Every row comes from one small tree of marks. The marks that hang from a mark follow it in brackets, in alphabetical order. Every link used is in the known rows. Which tree was each row made from?
Known rows:
famu[sidez[tida[fonoto voma[bopuz]]]]: [-1.36 -1.90  3.22  1.50  0.56 -1.55  0.16  2.14  4.69  3.08  3.91 -1.40
  2.98  3.33 -0.83  1.01  2.58 -0.96]
famu[sidez[tida[fonoto[zeto[baga]]]]]: [-1.19 -1.73  4.74  3.93  1.13 -2.15 -1.50  3.14  4.07  3.46  1.97  0.61
  5.91  2.24  1.17  1.07  0.62  0.02]
fonoto[zeto]: [-0.30 -0.33  0.71  2.85  0.66 -1.65 -2.23  1.38  0.41 -0.82  3.20 -0.38
  0.60  2.04  0.18  1.35  1.56 -0.06]
voma[bopuz famu tida]: [ 1.43  1.85  2.00  2.17 -1.15 -1.43 -4.93  3.29  5.37  2.30  4.00  2.34
 -0.46  3.95 -0.63  2.00 -1.28  1.78]
tida[fonoto[zeto[baga]] sidez voma[bopuz famu]]: [-2.34 -3.00  5.93  4.18  1.52 -0.87 -2.37  3.40  5.43  6.48 -0.22  0.97
  4.42  4.02 -0.98 -0.24 -0.20 -1.68]
voma[famu[sidez]]: [ 2.41  3.24 -0.88  0.96 -1.17 -0.64 -1.07  4.05  3.83  0.91  4.75  2.22
  0.81  1.75  0.75  3.71 -0.33  2.36]
tida[fonoto sidez voma[bopuz]]: [-2.23  0.22  3.32  1.42 -0.55 -0.36  0.04 -0.06  2.03  2.75  2.10 -2.53
  2.43  2.58 -2.22 -1.45  1.31 -1.19]
tida[fonoto[zeto] sidez[famu] voma[bopuz]]: [-3.91 -3.50  4.23  1.03  2.29 -2.85  0.28  1.39  1.81  4.33  1.16 -1.04
  3.99  3.18 -1.42 -1.61  0.92 -3.68]
voma[bopuz famu[sidez[tida[fonoto[zeto]]]]]: [-1.28 -1.41  3.61  4.70  2.02 -2.09 -2.31  5.15  7.10  5.57  3.62  4.28
  1.72  2.20  1.06  1.61  1.24 -3.04]
tida[fonoto[zeto]]: [-1.52 -0.11  2.79  2.65  0.40 -1.81 -1.13  2.04  0.59  0.42  1.85 -0.82
  1.05  0.66  0.57 -0.95  0.55 -1.68]
tida[fonoto[zeto] voma[bopuz[sidez]]]: [-1.28 -1.36  2.78  2.62  3.15 -0.81 -0.26  3.12  2.07  3.18  2.41 -0.01
  1.84  3.81 -0.54 -0.82  3.94 -3.06]
famu[sidez[tida[voma]]]: [ 0.95 -1.46 -0.81  0.33  0.00 -2.06 -0.49  1.85  3.23  0.18  4.93 -2.04
  4.31  3.68 -0.44  1.89  2.45  0.80]
baga[zeto]: [ 1.08  0.33 -0.75  1.58 -1.08 -1.20 -1.88  0.43  1.60 -0.23  2.48 -0.95
  0.76  0.19 -0.04  0.78  0.97  2.51]
bopuz[sidez]: [ 2.15  4.03 -1.56  1.26 -0.35 -0.36 -1.26  2.08  0.72 -0.71  3.97 -0.20
  0.86  2.71  1.10  1.35  2.35  1.72]
tida[fonoto voma[famu]]: [ 0.59 -0.79  1.34  0.51 -1.06 -1.64 -0.83  4.00  3.56  0.95  1.19 -1.68
  0.82  1.92  0.28 -0.85 -1.05 -1.05]
bopuz[sidez[famu] voma[tida[fonoto]]]: [ 1.07  3.12  1.59 -3.37 -0.52 -4.27 -0.59  2.90  2.13  2.13  3.95  0.15
  3.00  2.82 -0.44 -2.42  0.65 -0.23]
sidez[famu tida]: [ 0.18 -1.58  0.06  0.90 -0.20 -3.96 -2.43  2.01  2.21 -0.81  2.57 -1.06
  1.64  2.96  1.46  1.43  0.39  0.66]
famu[sidez]: [ 1.52  3.36 -0.50  0.77 -1.15 -0.27  0.05  1.68  1.14 -0.55  5.31 -0.38
  1.58  1.69  0.05  3.45  0.96  3.00]
tida[fonoto[zeto[baga]] sidez[famu] voma[bopuz]]: [-3.81 -4.39  6.65  1.91  2.28 -2.38 -0.45  1.60  2.57  5.48 -0.59 -1.16
  5.85  4.26 -0.96 -0.35  0.00 -1.37]
bopuz[voma[famu]]: [ 1.40  1.65 -0.21 -0.43 -1.62 -2.16 -2.92  3.27  3.22  0.12  4.24  1.07
 -1.49  1.86 -0.24  2.12  2.16  1.16]

Write each row's tree:
[-0.62 -1.96  4.39  2.07  1.01 -3.48 -2.39  5.38  6.68  5.41  3.14  3.16
  4.44  2.11  0.68  1.29  1.98 -1.06] -> bopuz[voma[famu[sidez[tida[fonoto[zeto[baga]]]]]]]
[ 1.86  4.19  2.52  2.14 -0.46 -0.96 -3.26  4.73  5.78  4.54  3.34  3.39
  0.75  3.47  0.41 -0.80 -1.08 -0.27] -> voma[bopuz[sidez] famu tida[fonoto]]
[-0.02  2.29  0.66 -2.99 -1.71 -4.41 -1.91 -0.18  1.75  1.64  4.85 -0.54
  4.14  3.00 -2.49 -1.04 -0.20  1.29] -> bopuz[voma[tida[sidez[famu]]]]
[-2.17 -6.26  2.55  0.89  2.34 -5.26 -0.71  3.12  2.67  1.58  0.70 -2.45
  4.12  3.26  0.64 -2.04  0.69 -4.20] -> sidez[famu tida[fonoto[zeto] voma]]
[ 0.61 -3.71  2.82  3.80  2.59 -2.68 -2.83  6.20  6.30  4.89 -0.18  1.16
  5.73  4.59  1.85 -1.40  1.18 -2.81] -> bopuz[sidez[tida[fonoto[zeto[baga]] voma[famu]]]]
[-0.09  0.00  3.33  0.21 -0.31 -4.13 -3.47  3.98  4.72  3.29  3.61  2.00
  1.56  1.63 -1.23 -2.33 -0.27 -2.52] -> bopuz[voma[famu tida[fonoto[zeto]]]]
[-0.70 -2.17  3.78  3.15  2.56 -3.88 -1.93  4.70  3.37  3.61 -0.02  0.93
  5.52  3.98  3.07 -0.52  0.57 -1.34] -> bopuz[sidez[famu tida[fonoto[zeto[baga]]]]]
[-3.04 -1.06  7.38  2.48  0.97 -2.94 -2.83  1.54  3.45  6.15  0.45  1.19
  6.33  3.97 -1.20 -1.30 -2.58 -0.02] -> voma[bopuz tida[fonoto[zeto[baga]] sidez[famu]]]
[-1.17  2.39  2.85 -3.21 -2.01 -4.51 -0.84  0.12  1.86  2.76  3.57 -0.90
  4.52  1.60 -2.24 -3.42 -1.37 -0.44] -> bopuz[voma[tida[fonoto sidez[famu]]]]
[-1.88 -6.46  6.18  4.93  2.46 -2.54 -4.12  5.08  7.22  5.42 -0.33  0.86
  3.22  4.94  0.68  0.46  0.94 -2.33] -> sidez[tida[fonoto[zeto[baga]] voma[bopuz famu]]]
[-2.24 -0.61  5.81 -0.90  0.16 -4.65 -2.04  1.32  2.59  4.99  1.74  0.28
  7.21  3.00 -1.97 -2.50 -1.49 -0.49] -> bopuz[voma[tida[fonoto[zeto[baga]] sidez[famu]]]]
[ 1.58  0.68 -1.51  0.96  0.71 -3.20 -1.80  3.23  2.45  0.22  3.31  0.34
  2.50  3.87  2.44  0.83  1.86  0.24] -> bopuz[sidez[famu tida]]
[-0.46 -2.74  1.11  2.73  2.69 -2.82 -0.98  3.31  2.88  2.09  1.96 -1.14
  4.60  3.38  0.79 -2.88  3.48 -4.36] -> bopuz[sidez[tida[fonoto[zeto] voma]]]
[ 2.02  0.75 -0.51  1.63  1.09 -0.14 -2.16  4.52  4.67  2.53  3.51  1.40
 -0.06  5.15  0.07  2.35  2.78  0.16] -> tida[voma[bopuz[sidez] famu]]
[-0.28 -1.63  4.41  4.28  1.00 -2.41 -2.55  5.59  6.68  5.09  1.59  2.95
  4.99  2.16  1.96  1.43 -0.68 -0.68] -> voma[famu[sidez[tida[fonoto[zeto[baga]]]]]]
[ 0.36  0.41  2.92  2.32 -0.15 -3.25 -3.59  4.13  4.27  2.95  2.10  1.80
  2.13  1.80  0.15 -2.24 -2.90 -2.03] -> voma[famu tida[fonoto[zeto]]]
[-2.51 -4.16  3.91  2.95  2.63 -2.22 -0.21  2.74  4.56  4.16  3.62 -0.15
  3.97  3.53 -0.92  0.55  3.49 -3.27] -> famu[sidez[tida[fonoto[zeto] voma[bopuz]]]]
[ 1.30  1.80  0.37  0.61 -0.37 -2.94 -2.55  4.94  5.59  2.84  3.78  2.24
  0.92  1.85  1.35 -1.60  3.28 -2.15] -> bopuz[sidez[tida[fonoto]] voma[famu]]
[-0.41 -0.53  2.17 -0.50  1.66 -1.70  1.04  3.49  2.02  2.53  1.78 -1.01
  1.63  4.26  0.53 -0.08  1.80 -0.99] -> tida[fonoto voma[bopuz[sidez[famu]]]]
[ 3.55  4.46 -1.22 -1.12 -1.10 -2.50 -3.68  4.04  4.64  2.03  5.78  2.85
  1.35  3.54 -0.70  0.01  1.61  1.07] -> bopuz[sidez voma[famu tida]]
[ 0.41  2.79  3.10  0.09  0.36 -2.29 -1.30  3.24  3.13  3.34  2.99  1.24
  2.22  3.79  0.24 -0.97 -0.74  0.14] -> voma[bopuz[sidez[famu]] tida[fonoto]]
[ 0.40  1.12  1.40 -0.27 -0.97 -3.26 -1.05  4.45  6.14  3.28  4.94  1.92
  1.69  0.88  0.24  0.60  1.86 -1.02] -> bopuz[voma[famu[sidez[tida[fonoto]]]]]
